Each row was made from one small tree. The marks that hang from a mark follow it in brackets, in the order of their numbers. Every link used is in the known rows. Write each row's tree.
Known rows:
z_747(z_25(z_161(z_305)) z_86 z_819): [-2.75, +1.99, -3.31, +1.08, +4.91, +0.72, -2.04, +0.53, -1.82, +0.78, -0.10, -0.20, +0.77, +2.14, -2.36, +1.83, -2.87, +1.84, +0.60]
z_855(z_468(z_747(z_25(z_161) z_86))): [-2.76, -1.41, -1.13, -1.96, +3.09, -1.05, -1.95, +0.74, -1.77, +2.62, -0.67, +0.82, +2.41, +1.69, -1.60, -0.88, +1.25, +0.99, +1.83]
z_747(z_25(z_161(z_305)) z_819(z_264)): [-2.88, +2.97, -0.63, +1.21, +5.03, -0.64, -1.22, -0.10, -1.08, +0.36, -2.46, -2.24, +0.99, +2.21, -1.28, +0.95, +0.13, +0.83, +1.46]
z_25(z_161): [-0.91, -0.90, -0.60, -0.13, +2.37, -0.35, -0.42, -0.50, -0.88, -0.84, -0.81, +0.14, -0.20, +2.85, +0.30, -0.17, -0.21, +1.53, -0.05]
z_855(z_468(z_747(z_86))): [-1.15, -2.55, +0.34, -0.80, +0.59, -0.26, -0.56, -0.78, -0.19, +3.07, +1.29, +1.20, +1.35, -0.43, -1.97, -0.13, +1.17, +0.05, +1.21]
z_819(z_264(z_788)): [-2.43, +1.51, +2.14, +0.78, +1.65, +0.37, +0.57, -1.14, +0.73, +2.68, +1.97, +1.18, +0.08, -1.21, +0.37, -0.17, +3.62, +2.29, +0.27]
z_747(z_86 z_819(z_264)): [-2.47, +4.11, +0.88, +1.09, +3.24, +1.31, +0.61, -1.48, -0.34, +0.86, +0.33, +2.51, -0.41, -1.83, -1.67, -0.43, +2.68, +1.82, +0.50]
z_747(z_25 z_86 z_819): [-2.31, +3.97, -2.00, +0.19, +3.11, +1.11, -1.50, +1.41, -1.01, +1.10, -0.39, +1.40, +1.46, -2.16, -1.66, -0.65, -0.23, +0.77, +0.61]
z_855(z_468(z_747(z_819))): [-1.17, -2.32, +0.64, +0.54, +3.20, -0.63, -1.39, -0.75, +0.64, +1.89, -1.66, -2.00, +3.27, -0.06, -1.65, -1.11, -0.45, -1.15, +2.19]
z_468(z_747 z_855): [-0.08, -3.56, +0.59, -1.80, +0.02, -2.07, +0.80, +2.18, -0.61, +4.73, -0.94, -1.58, -2.26, +1.88, -2.75, +0.47, +2.00, -2.71, +2.97]
z_855(z_468(z_747(z_25(z_161) z_819(z_264(z_788))))): [-5.33, +0.34, +1.34, +0.15, +7.39, -1.01, -2.30, -0.35, +0.07, +4.35, -1.37, -1.23, +4.69, +0.77, -0.98, -2.16, +3.35, +1.68, +3.00]
z_468(z_747(z_86)): [-1.03, +0.57, -0.19, -0.68, -0.29, +0.47, +0.71, +1.92, -1.19, +1.88, +1.26, +0.85, -1.00, -0.24, -2.71, +0.01, +1.61, -0.35, +1.22]
z_25(z_747(z_86)): [-1.71, -0.15, -0.92, -0.39, +0.98, +1.54, +2.06, +0.95, -1.92, +1.35, +1.37, +1.37, -1.47, -1.52, -2.86, +0.27, -0.09, +1.84, +0.64]
z_86(z_747(z_819)): [-1.22, +0.53, -0.71, +1.64, +2.74, +1.11, -0.77, +0.28, -0.88, +0.43, +1.73, +1.44, +1.15, -1.21, -0.47, -0.25, -0.87, +2.09, +1.05]
z_161(z_305): [+0.46, -1.34, -0.66, +1.10, -0.51, -0.30, +0.04, -0.46, +0.04, +0.59, +0.85, -1.94, -0.66, +1.32, -0.96, +2.80, -2.29, -0.35, -0.14]
z_747(z_25(z_161) z_86 z_819(z_264)): [-4.11, +5.20, -0.53, +0.01, +5.55, +0.71, -0.86, -0.03, -1.82, +0.38, -1.44, +2.34, +0.95, +0.36, -1.29, -1.29, +2.81, +2.60, +1.04]
z_468(z_747(z_25(z_161(z_305)) z_819(z_264)) z_855): [-2.95, -0.82, -0.05, -0.70, +5.12, -2.71, -0.51, +2.07, -1.61, +5.05, -3.44, -3.72, -1.30, +4.28, -3.98, +1.45, +2.20, -1.81, +4.15]

Write each row's tree:
[-2.02, -2.88, -2.32, -1.94, +2.14, -2.02, -0.59, +3.05, -2.72, +5.82, -0.22, -1.22, -2.76, +4.37, -4.49, +2.96, +0.41, -0.84, +2.88] => z_468(z_747(z_25(z_161(z_305)) z_86) z_855)
[-4.02, +0.22, +1.73, +0.20, +4.56, +0.02, +0.81, +0.58, -0.12, +8.05, +1.80, +1.50, -2.06, -0.13, -4.17, +0.26, +5.00, +0.74, +3.06] => z_468(z_747(z_86 z_819(z_264(z_788))) z_855)
[-1.67, -0.62, -0.99, -2.84, +0.34, -1.51, -0.09, +3.94, -1.87, +5.90, -0.42, +0.51, -2.06, +0.25, -3.85, +0.31, +2.94, -1.90, +3.03] => z_468(z_747(z_25 z_86) z_855)
[-4.68, +1.90, -0.67, +2.33, +6.40, +0.50, -1.70, +0.25, -1.58, +3.23, +2.61, +0.28, +1.78, +0.81, -0.75, +1.53, +0.59, +4.65, +1.77] => z_86(z_747(z_25(z_161(z_305)) z_819(z_264(z_788))))
[-5.67, +4.83, -0.41, +0.75, +7.03, +1.27, -1.35, -0.17, -1.21, +3.14, +0.91, +2.68, +1.64, -0.51, -1.05, -1.03, +3.10, +4.17, +0.74] => z_747(z_25(z_161) z_86 z_819(z_264(z_788)))
[-3.06, -1.65, -2.19, +0.54, +5.37, -0.60, -2.74, -0.09, -1.43, +2.87, -0.86, -1.56, +2.86, +2.51, -3.32, +1.15, -2.19, +0.45, +2.17] => z_855(z_468(z_747(z_25(z_161(z_305)) z_86 z_819)))
[-3.47, +2.76, +0.59, +0.77, +4.08, +1.88, +2.51, -0.27, -1.54, +1.57, +0.00, +1.44, -0.75, -2.31, -3.53, -0.70, +2.06, +2.28, +1.53] => z_25(z_747(z_86 z_819(z_264)))
[-3.84, +0.72, -0.67, +1.88, +6.15, +1.33, +1.92, -1.18, -2.29, +1.13, +0.10, -0.28, -1.62, +1.79, -3.96, +1.89, -0.27, +3.30, +1.25] => z_25(z_161(z_305) z_747(z_86 z_819(z_264)))
[-4.38, +1.78, +0.05, +0.73, +6.55, +1.69, +2.05, -0.79, -2.24, +0.60, -0.80, +1.79, -0.96, +0.49, -3.20, -0.75, +1.95, +3.65, +1.32] => z_25(z_161 z_747(z_86 z_819(z_264)))
[-3.86, +3.61, -0.32, +0.44, +5.56, +0.07, -1.06, +0.84, -2.43, +0.44, -0.74, +1.91, +1.63, +0.41, -0.17, -1.42, +2.48, +3.32, +1.99] => z_86(z_747(z_25(z_161) z_819(z_264)))
[-1.98, +2.54, -1.58, +0.48, +2.87, +0.59, -1.83, +2.35, -1.57, +0.78, +0.40, +1.02, +2.38, -2.07, -0.30, -0.83, -0.53, +1.37, +1.70] => z_86(z_747(z_25 z_819))
[-1.89, -1.21, -0.06, +0.51, +3.44, +0.42, -1.26, -1.01, +0.14, +2.87, +0.29, +0.54, +2.41, -0.74, -2.65, -0.64, -0.09, +0.18, +1.78] => z_855(z_468(z_747(z_86 z_819)))
[-2.67, +1.85, +1.34, +0.83, +3.97, +0.91, +2.21, -0.10, -0.96, +0.64, -1.89, -1.08, +0.12, -1.63, -2.53, -1.22, +1.74, +0.95, +2.00] => z_25(z_747(z_819(z_264)))
[-5.06, +3.59, -1.14, +1.88, +6.55, +1.00, -1.39, -0.54, -1.13, +3.67, +1.95, +0.75, +0.78, +0.88, -1.89, +1.67, +0.83, +3.90, +0.82] => z_747(z_25(z_161(z_305)) z_86 z_819(z_264(z_788)))
[-1.90, +0.78, -2.97, -0.28, +2.16, +0.04, -1.35, +0.81, -2.09, +0.83, +0.88, +0.38, -0.33, +2.45, -1.65, +2.31, -1.63, +1.72, -0.02] => z_747(z_25(z_161(z_305)) z_86)
[-3.73, +2.55, +1.08, -0.59, +3.77, -0.38, -1.17, +0.05, -0.32, +3.67, -1.24, +0.83, +3.27, -2.29, -2.70, -1.70, +3.52, +0.10, +2.89] => z_855(z_468(z_747(z_25 z_86 z_819(z_264))))
